Each row was made from one walk, in order. Every step used is in the known rows, and no mark comes twice. Write each row's walk.
(in the rows, 100 means zero)
Known rows:
L/N/X: 109,123,92,96,91,106,76,97,96,112,70,118,92,95,113,116,103,96,100,83,100,87,102,113,91,106,108,106,63,111,90,108,86
Y/U: 123,110,108,90,92,113,100,114,95,113,79,107,93,92,89,122,101,97,89,95,102,105,92,106,101,125,116,109,77,95,87,102,102
E/M/W/B/Y: 122,110,90,81,84,124,81,123,121,89,40,76,85,101,85,132,108,104,101,108,93,90,97,120,80,106,106,113,83,114,97,108,105
X/N/M/W: 124,124,91,88,84,123,78,105,94,113,49,69,90,99,92,116,82,104,104,101,77,73,85,115,64,103,101,103,86,104,91,100,91
Y/B: 117,105,106,73,85,111,85,106,106,88,61,99,82,96,85,120,105,106,95,101,98,103,108,105,99,122,110,107,78,101,83,98,92
U/N/M: 131,114,94,98,101,112,67,116,81,94,52,98,115,99,103,110,98,107,98,96,91,86,89,114,82,114,101,110,76,114,78,106,104
V/N/U/Y/B/W/M: 144,126,92,74,108,91,69,106,93,63,48,81,77,84,77,127,113,104,82,97,95,110,98,114,102,135,98,95,80,109,50,108,82
W/B/Y/U/N/Q: 127,100,97,93,85,121,83,139,110,96,72,96,100,100,96,118,113,104,84,103,103,89,95,118,99,120,107,118,69,107,59,108,114
L/N/M/E: 126,120,86,102,100,121,69,92,90,107,50,94,105,86,122,117,88,106,100,95,87,78,100,129,81,122,110,128,75,108,96,104,81
Y/U/N: 127,114,111,96,93,113,85,121,86,103,82,118,103,99,97,105,108,96,95,92,99,98,91,106,90,130,112,108,73,104,74,105,105
U/Y/B/W/M/N: 141,114,122,80,105,113,68,119,99,52,46,90,73,79,80,107,114,97,99,88,91,110,95,104,97,117,106,112,75,112,55,109,83
E/M/W/B/Y/U/N/L: 124,114,77,90,77,129,76,145,108,73,52,89,95,103,97,116,122,111,99,108,117,76,90,114,77,119,109,110,88,109,86,110,106
B/W/M/N: 142,117,121,93,100,132,72,121,96,92,36,91,91,84,83,109,106,90,105,84,84,102,84,110,91,112,108,113,66,103,62,107,99
M/E: 118,105,109,83,100,116,85,91,106,110,59,92,98,89,90,123,101,94,101,103,86,89,100,114,97,126,111,125,77,94,85,103,97
B/W/M/E: 135,117,117,85,107,125,77,104,95,93,40,73,100,73,79,115,104,92,103,92,78,104,82,109,87,133,103,119,71,96,68,99,95
L/N: 121,124,100,101,95,110,81,99,95,107,65,120,93,94,103,115,100,97,102,88,96,93,100,116,85,113,113,111,64,106,93,106,96
W/B/Y/U/N/M/E: 143,106,93,93,92,131,73,123,82,87,66,81,112,86,111,119,101,112,89,107,101,80,95,121,93,137,102,126,82,114,62,107,99
E/M/N/X: 109,110,87,91,90,115,73,118,109,111,42,117,89,111,112,118,107,89,104,87,89,75,110,119,105,91,112,118,75,115,90,120,89
L/N/U/Y/B/W/M: 135,124,91,87,99,97,64,114,87,57,54,81,78,72,93,123,108,107,86,81,102,107,91,109,86,130,103,113,66,115,67,103,75
W/B: 123,103,106,87,91,132,94,110,107,105,70,83,88,91,71,122,104,102,100,107,98,105,97,108,99,116,106,111,68,103,85,103,109
Q/N: 134,104,104,93,109,111,77,105,90,108,57,110,98,96,87,121,108,98,103,101,103,95,105,108,88,119,106,100,74,105,80,115,111
Y/U/N/M/E: 132,112,96,98,97,124,75,116,78,102,67,94,117,91,117,108,96,105,94,98,90,83,92,117,90,137,108,124,83,107,76,104,89
W/B/Y/U: 132,106,106,85,87,117,98,121,99,96,78,95,91,87,83,134,106,106,85,103,113,105,95,111,106,126,108,107,76,102,72,106,112
Q/N/M/W/B/Y: 148,103,90,89,96,133,66,121,96,91,35,62,97,91,97,133,104,118,99,112,108,85,97,120,71,113,101,101,82,119,81,112,106
M/W/B/Y: 126,107,107,76,84,126,82,113,119,94,55,70,85,93,80,134,110,105,98,108,102,95,91,114,83,111,106,108,75,105,83,100,103
M/N/U: 126,99,94,90,86,117,73,111,101,122,48,95,91,101,102,137,102,97,92,91,99,79,99,118,105,110,115,126,69,98,79,111,97
W/M/E: 127,101,114,89,107,125,81,100,108,101,50,88,103,83,87,114,94,94,103,100,82,90,85,111,91,126,112,120,65,95,67,102,90
L/N/M/W/B/Y/U: 136,123,86,99,77,136,82,126,95,94,62,78,91,88,118,124,96,117,91,95,110,91,89,125,72,118,110,112,79,115,96,100,86
Q/N/L: 130,106,88,92,106,112,75,108,94,97,47,106,98,92,82,123,116,105,101,105,121,81,103,106,88,118,108,97,79,93,79,116,117

Which walk is each row?
133,90,100,80,97,107,66,121,109,71,50,88,76,90,97,126,103,104,88,91,103,88,94,111,105,115,115,120,68,109,54,113,73  W/M/N/U/Y/B
118,105,83,94,75,134,77,150,123,93,50,83,93,112,102,112,114,104,93,105,89,81,94,122,79,109,114,125,78,114,85,108,103  E/M/W/B/Y/U/N/Q
129,114,93,89,79,132,78,141,104,84,61,92,94,107,101,114,112,103,99,103,100,90,93,115,77,120,108,113,83,121,85,108,102  E/M/W/B/Y/U/N
121,115,94,95,89,114,82,125,89,92,74,116,104,95,93,107,116,104,94,97,117,82,89,103,90,128,112,106,78,93,74,106,107  Y/U/N/L
138,106,100,78,80,129,62,129,95,83,30,72,79,87,90,125,107,103,93,81,95,98,96,109,100,125,109,118,68,103,58,102,82  Y/B/W/M/N/U
123,101,101,87,74,136,78,143,120,100,65,76,92,104,98,114,116,106,92,104,98,87,87,117,81,115,112,120,71,105,71,101,103  M/W/B/Y/U/N/Q
130,117,91,90,93,94,74,126,88,79,65,122,108,94,100,120,119,105,85,97,126,74,91,109,93,127,106,101,82,95,61,111,116  B/Y/U/N/L
134,101,118,94,103,129,76,117,108,100,45,105,91,95,92,109,97,92,106,90,89,88,85,112,94,103,118,113,60,102,63,110,94  W/M/N
135,109,91,86,80,134,89,131,101,96,58,60,93,88,99,134,99,118,86,104,106,99,86,117,83,118,106,109,85,107,88,98,95  N/M/W/B/Y/U
133,97,86,91,99,108,71,107,86,117,51,92,99,96,93,140,106,104,91,98,110,86,103,112,92,124,106,108,71,103,78,115,109  Q/N/U
128,109,107,79,77,131,95,125,111,98,71,75,83,91,86,130,108,106,91,106,111,103,89,112,86,122,113,107,79,102,85,99,101  M/W/B/Y/U
128,125,84,105,96,113,75,104,86,102,53,104,102,90,113,117,90,108,95,88,94,88,95,123,81,110,108,113,72,111,97,106,91  L/N/M
137,121,115,90,105,116,82,117,92,88,44,83,96,78,70,115,105,95,100,86,85,112,78,103,85,119,101,103,67,100,68,99,105  B/W/M
137,129,86,69,100,85,74,96,89,75,57,86,74,91,80,137,120,102,80,99,98,109,114,116,106,138,96,100,92,108,68,110,88  V/N/U/Y/B/W
121,114,84,86,83,103,80,102,90,123,63,88,89,98,84,135,88,96,93,97,91,73,95,112,93,115,101,109,72,95,72,107,103  X/N/U
115,104,99,98,90,117,84,130,105,111,73,107,103,105,100,105,109,98,89,94,91,91,92,113,93,117,115,120,67,99,74,105,104  Y/U/N/Q
122,105,98,90,103,109,71,103,89,112,60,109,96,99,98,122,112,98,101,94,107,88,108,106,94,112,104,95,71,110,78,117,103  Q/N/X
128,118,81,85,96,102,80,94,97,123,56,102,94,106,93,137,104,100,86,102,95,88,103,124,105,123,107,101,76,98,77,111,99  V/N/U
114,109,93,86,82,144,89,122,121,103,50,68,83,104,80,120,105,102,110,109,84,100,95,114,78,104,112,118,78,112,111,104,97  E/M/W/B
150,103,97,80,112,96,61,122,80,59,44,72,82,75,78,129,115,108,88,92,109,109,98,101,90,137,98,101,77,114,53,113,92  Q/N/U/Y/B/W/M
132,118,86,85,115,81,79,91,97,101,66,104,88,100,89,140,109,97,81,104,99,91,103,123,109,121,104,101,80,105,72,118,96  V/N/U/Y
140,112,119,79,88,134,68,124,98,73,35,88,78,86,82,106,108,99,104,84,87,106,97,104,94,119,110,111,70,106,60,102,85  Y/B/W/M/N
130,109,96,93,85,151,68,124,99,94,55,61,101,100,93,107,102,113,108,107,90,91,83,113,67,110,103,114,74,119,89,98,94  U/N/M/W/B
133,111,98,96,78,154,81,136,90,99,72,65,101,98,100,104,101,115,102,103,97,100,82,111,73,122,109,114,77,115,90,97,90  Y/U/N/M/W/B
124,115,89,85,101,81,80,96,90,102,74,90,84,92,80,137,94,95,88,98,96,76,93,112,93,113,99,110,78,101,68,115,99  X/N/U/Y
125,122,108,71,84,111,83,109,94,80,51,83,81,85,74,120,113,103,94,93,94,116,107,102,95,128,102,107,85,101,83,96,98  Y/B/W
110,113,90,103,91,114,81,107,115,115,56,109,93,99,105,114,101,97,95,90,89,85,99,125,86,101,117,122,61,100,93,106,95  L/N/Q
129,113,104,87,93,93,92,115,95,99,69,113,96,90,96,134,104,100,79,95,111,97,94,112,100,125,110,104,82,98,72,106,110  B/Y/U
121,109,96,97,95,120,78,118,106,107,39,117,90,110,101,118,102,90,105,94,85,82,106,120,99,99,115,123,79,110,93,119,100  E/M/N
119,99,91,72,95,84,79,108,104,78,67,82,78,90,89,141,108,108,78,101,111,100,105,108,105,125,107,116,80,105,77,107,85  N/U/Y/B
123,115,99,90,90,91,71,123,85,92,79,123,105,100,115,120,114,98,84,87,112,81,95,108,99,123,102,99,73,113,57,111,102  B/Y/U/N/X
123,106,97,95,92,97,77,131,103,98,63,115,105,104,107,118,112,100,80,95,99,80,92,119,95,118,109,116,73,101,59,109,112  B/Y/U/N/Q
117,96,102,92,89,124,79,118,126,122,44,101,89,108,100,117,105,92,96,95,84,79,103,123,101,94,119,128,67,94,79,111,99  M/N/Q
126,117,90,86,76,147,83,113,99,112,56,52,84,95,79,114,84,110,108,110,80,83,87,114,68,104,101,105,81,109,90,99,92  X/N/M/W/B
121,108,95,88,91,122,77,113,109,101,44,109,91,98,91,119,113,99,101,98,110,73,100,114,99,104,115,114,76,89,81,113,103  M/N/L
138,114,107,77,102,110,67,125,103,41,37,87,74,75,76,110,122,103,98,92,111,96,93,102,97,114,107,108,82,100,56,110,85  U/Y/B/W/M/N/L
129,101,100,94,99,129,72,121,112,90,36,103,94,90,89,111,107,99,104,95,106,75,83,110,95,102,118,110,65,90,63,111,96  W/M/N/L
127,120,88,102,81,151,78,113,102,103,54,66,91,90,106,113,94,114,106,100,94,93,90,121,66,105,111,115,69,116,109,98,82  L/N/M/W/B
